(in the rows, 128 means zero)
Known rows, with every way that one mark hangs from another
Z307(Z824): [148 127 135 129 139 127 121 136 115 137 110 120 105 138 117 113 127 138
 123 121 106  99 143 124 148 127 122 146 126 130 143 140  95 118 127 146]
Z597(Z361(Z128(Z516) Z413 Z625 Z701) Z578): [120 161 104 133 168  71 123 182 120  55  31  90 133 121 119  89 113 156
 139 118 114  96 171 147 151 161 128 150 147  99 127 208  42  90 158 150]
Z901(Z361(Z128(Z516) Z578 Z701(Z413) Z750) Z625): [ 97 139 111 161 171  92 129 162 116  83  40 109 124 101 149  88 101 158
 127 119 108  77 155 107 146 135 121 165 176 116 121 183  37  90 106 194]
Z413(Z128(Z516) Z361(Z578 Z625 Z750)): [155 150 123 151 146  70 114 164 110  96  51  95 140  92 143 109 127 169
 139 135  91 108 183  72 136 122 104 137 141 116 129 166  47 108 117 176]
Z625(Z361): [138 118 136 120 142 133 134 134 114 131 119 117 126 135 128 119 148 150
 120 156 113  97 147 103 144 113 115 134 122 143 140 130 102 122 120 142]
Z901(Z625(Z361(Z128(Z516) Z413 Z701(Z578)))): [111 125 114 153 169 108 141 150 125  91  75  91 130 104 135  89 128 154
 111 150 135  81 162 113 150 116 124 152 146 123 108 186  53 111 124 178]
Z701(Z413(Z128(Z516) Z361(Z625 Z750)) Z578): [147 130 118 178 158  79 100 136 109 101  63  77 133  85 132 113 148 158
 137 145 112  99 182  77 118 117 129 142 131  96 107 156  49 117 111 178]
Z413(Z128 Z361): [161 116 132 133 126 109 114 149 113 128  95  98 132 109 127 126 153 144
 118 133 101 109 164  73 136 114 102 134 122 132 136 129  75 109 107 156]
Z625(Z361(Z578 Z701 Z750)): [117 138 120 123 169 117 130 164 110 104  78 107 127 120 134  88 119 155
 133 159 102 103 147 101 150 113 121 138 146 104 147 148  86 116 120 162]
Z395(Z901(Z361)): [120 126 126 138 134 137 136 132 118 129 118 130 137 127 132 140 136 138
 127 120 114  91 146 115 158 137 123 144 115 144 167 129 106 111 106 143]
Z625(Z361(Z128 Z701(Z578))): [118 126 121 130 170 126 133 165 120 106  94  90 133 118 128  83 141 150
 111 163 120  89 152  99 144 106 127 140 141 107 124 147  78 115 124 164]
Z597(Z361(Z413 Z578 Z625)): [122 140 113 145 176 120 121 166 111  94  72 111 129 119 130 100 130 153
 144 119 102 100 148 123 157 137 132 147 142 115 148 180  66 106 135 151]
Z307(Z597 Z824): [147 138 122 135 141 134 116 147 118 141 119 117  95 133 122 112 118 129
 116 122 119 102 137 128 143 129 125 161 118 140 151 147  92 116 139 148]
Z597(Z361(Z128 Z413 Z701 Z750) Z578): [111 148  92 122 175  83 113 178 117  81  36  96 120 119 110  77 121 131
 144 120  93  94 149 138 158 147 133 138 151  75 139 191  63  95 146 144]
Z597(Z361(Z413(Z128(Z516)) Z625 Z701 Z750) Z578): [130 155  98 140 163  58 113 173 117  66  16  80 128 107 117  95 118 146
 159 125 103 106 181 130 148 150 127 144 141  87 131 196  46  95 146 154]
Z395(Z361): [142 131 141 132 137 119 116 140 122 115 125 120 125 119 119 130 132 137
 117 134 106  99 139 118 133 133 123 147 120 131 152 123 102 109 115 142]
Z750(Z361(Z128(Z516) Z413 Z578 Z625 Z701)): [124 168  99 160 177  81 128 178 122  75  49  90 133  95 144  81 102 176
 123 142  95  90 172 107 141 137 105 147 145 107 135 204  29 103 142 178]
Z824(Z307(Z361(Z128 Z413 Z701) Z597(Z578))): [130 175  72 127 172 115 127 192 123  81  59  93 112 134 110  72  93 109
  99 142 117  92 139 135 151 139 125 171 122 107 148 180  58  88 153 146]
Z597(Z361(Z413(Z128) Z750) Z578): [136 132 104 123 155  89 111 155 111 109  59  92 123 114 106  97 152 124
 156 124  86  98 153 112 153 130 127 133 137  99 140 169  74 105 138 139]
Z516(Z128(Z413)): [147 139 134 145 129 109 124 121 115 120  89 122 138 124 129 115 126 134
 104 134  94 108 152  97 144 105 114 146 127 137 138 152  80 128 129 129]
Z516(Z128 Z361(Z578)): [162 131 132 133 146 118 123 155  95 113 104 119 138 132 151  86 119 139
 111 129  98 115 124  81 153 104 131 140 137 124 121 151  89 115 133 133]
Z395(Z361 Z901): [130 138 132 133 129 119 123 130 125 113 134 126 139 115 118 143 132 132
 121 130 111 106 148 126 141 148 130 150 105 120 166 111 116 111 119 134]
Z701(Z413): [131 120 129 138 150 125 123 118 106 128 112 113 118 124 110 128 142 144
 119 135 103  97 141 111 126 123 126 145 123 124 138 137  91 116 117 147]
Z395(Z361(Z578 Z701) Z901): [116 152 123 130 147 117 126 165 121  86 109 117 139 105 123 121 109 139
 121 130 109 111 144 125 144 149 134 160 126 102 170 120  99 101 122 154]
Z625(Z361(Z578 Z701(Z413(Z128)) Z750)): [125 127 108 135 172 103 117 156 110 104  62  84 124 102 129  77 134 153
 133 167  94 102 160  80 135 104 122 140 149  86 131 136  66 112 118 175]
Z625(Z361(Z128 Z413 Z578 Z750)): [124 135 102 132 180 102 131 152 115 114  73 108 134 111 130  68 133 153
 126 155  81  81 148  90 157 107 118 126 150 102 138 178  67 119 133 161]
Z638(Z361(Z128 Z413 Z701)): [130 123 105 130 169 107 130 162 131 101  54  97 124 116 118  89 116 148
 101 128 109  82 143 106 147 125 115 138 124 111 134 170  57  97 131 163]
Z638(Z361(Z413(Z128(Z516)) Z625 Z701(Z578) Z750)): [137 135 101 165 180  83 122 159 127  86  28  69 128  90 122  91 118 155
 128 142 118  86 170  95 135 114 129 139 121  97 119 183  40 106 123 183]
Z361(Z128): [134 133 128 121 149 113 133 142 118 124 100 113 131 124 118 114 139 144
 112 131  93  90 149 101 139 121 111 134 133 129 136 154  82 108 123 151]
Z307(Z361 Z597): [138 155 112 137 144 140 129 159 114 124 119 118  99 130 130 117 117 125
 120 139 131  96 134 117 141 134 122 170 111 151 159 143  93 103 133 140]
Z750(Z361(Z413(Z128(Z516)) Z625 Z701)): [144 149 103 167 152  83 119 154 127  92  56  78 126  94 139 109 117 162
 127 146 106 102 187 101 134 136  97 142 120 117 136 179  40 107 129 169]
Z395(Z361(Z128 Z578 Z625 Z701) Z901): [110 167 105 138 163  98 121 179 126  66  78 104 150 100 140 101 107 147
 124 123 105 105 163 129 150 157 133 156 139  77 153 146  72  90 124 167]
Z597(Z361(Z128) Z578): [128 139 126 101 148 106 123 170 114 101  82 109 130 136 112  99 151 139
 136 120 101  94 145 126 151 137 125 144 146 122 132 158  81  97 147 136]
Z553(Z361(Z413 Z701(Z578) Z750)): [123 132 113 142 187  95 122 164 117  95  78  92 111 104 122  97 130 133
 126 131 106  87 148 109 139 117 137 148 129  91 142 174  92 108 123 156]
Z128(Z413(Z361)): [148 135 138 151 129 106 116 134 119 120  88 120 128 114 126 129 138 149
 110 132 111 109 165  96 143 120 104 145 122 142 148 139  80 127 115 145]
Z413(Z128(Z516)): [155 135 141 128 127  94 137 133 121 121  95 108 132 112 112 132 135 152
 117 142  98  99 169  85 127 118 102 139 123 156 135 145  79 113 127 154]
Z638(Z361 Z553): [152 102 135 109 146 125 138 140 115 141  97 108 130 139 109 125 137 160
 110 127 128  85 123  78 134 106 110 155  97 152 132 128  82 114 115 155]

Rows
[118 137 117 147 167 126 117 159 109 105  92  98 115 105 132  97 126 157
 126 149  98 101 142 103 127 124 117 158 139 107 144 142  67 112 123 168]  Z750(Z361(Z578 Z701(Z413)))
[135 133 123 166 155 103 115 148 121 105  87  73 121  86 124 105 140 156
 120 164 114  95 169  82 110 113 118 156 128 118 120 140  57 117 128 175]  Z750(Z361(Z701(Z413(Z128(Z516)) Z578)))
[113 186 114 157 178  57 124 184 132  52   4 110 140 105 136  78  88 170
 135 131 102 102 190 119 152 146 118 159 166 105 136 196  37 108 149 168]  Z597(Z361(Z128(Z413 Z516) Z578 Z625 Z701 Z750))
[132 161  70 166 184 126 117 178 126  98  59  79 108 106 117  74  98 102
 107 164 120  95 149 101 143 113 135 166 113  97 148 159  64 106 128 165]  Z824(Z307(Z361(Z413(Z128) Z701(Z578) Z750) Z597))
[118 173  84 151 186 130 119 177 114  87  65 106 105 127 123  76  80 124
 109 158 116 102 135 116 135 129 137 185 130  99 153 147  71 103 133 165]  Z824(Z307(Z361(Z578 Z701(Z413) Z750) Z597))
[139 122 131 143 152 120 111 149  99 115  99 110 125 110 127 112 143 156
 120 133 101 103 142  88 129 119 122 150 138 118 137 136  73 111 117 161]  Z701(Z413(Z361(Z578)))
[137 159 111 167 154  83 100 168 107  74  25 100 142 100 163  84  99 150
 125 130  96 124 169  94 154 118 118 150 151  79 135 176  40 116 117 158]  Z516(Z128(Z413(Z361(Z578 Z625 Z701 Z750))))
[113 176 122 148 168  62 128 181 135  66  21 119 136 104 123  78  91 163
 124 137  96  99 178 107 149 139 115 161 166 118 142 182  50 114 154 160]  Z597(Z361(Z128(Z413 Z516) Z578 Z701 Z750))
[149 155  86 161 161 104 109 170 119  94  48  82  94 121 137  75 101 131
 134 122 127  99 169 129 161 146 126 157 121  90 142 167  50  93 127 160]  Z307(Z361(Z413(Z128) Z625 Z701) Z824)
[143 128 116 154 164 114 109 154 100 102  84  97 129 122 147  78 111 126
 121 139 113 113 131  94 147 102 149 139 134  81 113 155  91 118 121 139]  Z516(Z128 Z361(Z701(Z578) Z750))
[121 158 111 154 165  84 113 151 131  91  36 112 135 118 134  96 126 150
 138 125  98  99 180 122 157 140 120 143 146 105 136 176  60 117 134 148]  Z597(Z361(Z128(Z413) Z625 Z750))
[118 151 110 174 178  96 115 157 121  82  69  75 128  96 141  94 126 169
 121 153 119  87 172 109 118 132 126 157 138  97 109 173  42 110 134 179]  Z750(Z361(Z128(Z516) Z625 Z701(Z413 Z578)))
[118 144 118 122 171 103 124 175 117 102  65 117 134 118 127  83 128 149
 140 128  81  91 146 100 154 130 125 144 162 110 140 164  74 106 137 155]  Z597(Z361(Z128 Z578 Z750))
[142 163 124 134 154 101 120 192 130  99  80 120 113 124 129  75  99 151
 118 120 114  93 151 118 149 143 126 179 152 149 138 172  62 105 177 159]  Z307(Z597(Z361(Z128(Z516) Z578)) Z824)
[142 142 117 166 155  76 108 167 116  86  47  72 134  87 138 109 125 158
 134 144 117 108 187  85 129 122 119 142 134  94 119 164  48 108 108 181]  Z413(Z128(Z516) Z361(Z625 Z701(Z578) Z750))
[101 123 102 168 157 110 106 131 122  94  87  81 128  79 130 117 137 117
 137 132 124 103 160 117 134 138 151 166 130  65 128 117  79 102  94 179]  Z395(Z361(Z701(Z413(Z128) Z578) Z750) Z901(Z625))
[152 154 141 167 131  79 119 137 122  95  67 117 136 111 135 136 122 171
 117 130 122 111 189 106 138 134 103 148 121 147 138 164  59 126 123 153]  Z128(Z413(Z361(Z625)) Z516)
[135 164 127 149 147  63 134 127 132 106  59 125 135 108 115 110 113 157
 113 140  89  89 178 100 136 125 103 140 139 137 137 177  65 128 137 151]  Z361(Z128(Z413 Z516) Z750)
[143 125 134 154 152 104 128 124 112 119 102  90 129  96 105 118 151 149
 116 151 108  90 161  80 110 106 127 147 128 133 117 141  72 119 127 167]  Z701(Z413(Z128(Z516)) Z578)
[134 136  98 150 161 101 119 152 115  99  56  81 125 103 122 110 124 142
 126 129 102 106 170 110 143 127 114 134 124  96 141 173  52  99 111 165]  Z361(Z413(Z128) Z625 Z701)
[124 175  67 166 186 121 116 170 124  83  48  97 107 130 132  90  75 120
 117 147 124 103 152 140 151 143 130 168 108  92 157 181  63 101 126 154]  Z824(Z307(Z361(Z413 Z625 Z701 Z750) Z597))
[148 164 139 163 143  79 123 154 116  89  61 118 141 102 139 119 118 176
 118 131 112 110 181  96 141 127 104 154 139 146 141 171  51 123 127 163]  Z128(Z413(Z361(Z578 Z625)) Z516)
[142 171  96 112 153 123 131 181 119 103  88 108 117 145 114  88 118 113
 101 143 114  91 137 123 147 132 120 169 120 135 142 155  76  95 150 140]  Z824(Z307(Z361(Z128) Z597(Z578)))
[153 163  72 172 164 104 102 162 119 118  59  87  84 114 143  76 103 117
 143 124 121  94 162 124 158 140 129 162 115  97 146 180  55 100 137 157]  Z307(Z361(Z413(Z128) Z625 Z750) Z597 Z824)
[125 119 118 150 167 121 117 145 110 111  87  77 120  96 108 105 146 134
 119 148 111 100 153  91 120 106 135 148 132  97 124 133  71 109 113 171]  Z361(Z701(Z413(Z128) Z578))
[121 147 110 133 165 105 127 162 119  91  64  96 131 120 133 106 119 151
 119 126 106 101 163 121 144 136 114 139 139  97 131 171  62  96 117 165]  Z361(Z128 Z625 Z701)
[ 91 145  78 177 190 108 121 159 121  89  50  92 141  97 144  92 116 137
 139 119 113  78 162 125 166 140 145 138 136  66 149 189  60 100 106 172]  Z395(Z901(Z361(Z128 Z413 Z625 Z701(Z578) Z750)))
[162 127 108 160 155 109 111 134 100 105  85 104 136 132 155  94 117 137
 118 122 108 113 140 107 159 120 135 129 119 100 117 181  74 114 128 128]  Z516(Z128 Z361(Z413 Z625))
[129 132 128 122 161 122 133 148 109 122  97 117 128 123 133  94 139 154
 136 159  95  96 142  93 150 106 120 134 143 122 145 145  93 124 121 155]  Z625(Z361(Z578 Z750))
[134 129 108 131 166 114 131 167 115 105  71  89 130 103 126  79 130 150
 120 159  99 100 158  83 151 104 112 136 139 111 143 155  62 109 126 168]  Z625(Z361(Z413(Z128) Z578 Z701))
[164 129 124 148 143 114 114 142 100 108  95 108 138 141 162 103 122 139
 119 124 113 119 143 103 154 118 133 133 122 111 113 159  86 111 123 129]  Z516(Z128 Z361(Z625))
[131 144 120 115 169  74 125 176 127  90  64 101 122 117 134  95 122 143
 118 126  94  91 163 105 141 132 114 147 141  97 136 164  86  95 127 156]  Z553(Z361(Z128 Z701 Z750))
[126 153 112 111 154 132 118 189 123  87  76 104 122 146 106 106 112 120
 113 137 121 117 139 144 145 138 131 171 126 126 150 147  87 100 150 138]  Z824(Z307(Z597(Z361(Z701) Z578)))
[157 143 126 155 140 101 115 144 112  96  71 115 132 130 146  90  98 134
  97 133 116 126 150 100 154 114 125 147 127 114 126 153  81 123 131 127]  Z516(Z128(Z413) Z361(Z701))
[141 168 106 160 178  75 120 158 114  94  43 114 135 113 148  72 112 156
 126 125  95 104 164  97 161 120 120 133 150  98 123 182  62 119 129 158]  Z516(Z361(Z128(Z413) Z578 Z625 Z750))
[139 128 119 135 146  94 112 150 117 118  77 109 132 114 134 109 136 148
 122 131  90  97 158  88 143 126 108 129 136 104 133 153  72 110 113 157]  Z413(Z361(Z128 Z750))
[148 138  86 164 174  84 108 153 111  94  42  83 121 108 142  88 109 139
 136 129 108 114 167 104 154 127 126 122 124  71 126 178  64 104 113 158]  Z516(Z361(Z413(Z128) Z625 Z701 Z750))
[117 167 111 124 163  62 119 185 119  58  25  96 133 124 126  91 112 155
 151 121 107 101 174 142 148 160 127 149 156  90 123 194  53  92 150 153]  Z597(Z361(Z128(Z516) Z625 Z701 Z750) Z578)
[119 150 119 133 169 119 130 169 106  90  72 101 127 116 132 108 115 157
 130 127 105 110 150 119 144 128 121 147 144 107 146 165  68 100 113 168]  Z361(Z578 Z625 Z701)
[153 171 116 149 148  90 125 163 124  95  70 111 109 139 142  85 100 153
 126 123 128  85 172 131 154 155 120 164 131 128 126 173  60  99 148 154]  Z307(Z361(Z128(Z516) Z625) Z824)
[131 173  99 161 185  71 119 175 116  74  24 105 132 110 149  65  94 155
 123 127 102 111 169 105 162 126 121 139 155  81 125 186  53 112 128 165]  Z516(Z361(Z128(Z413) Z578 Z625 Z701 Z750))
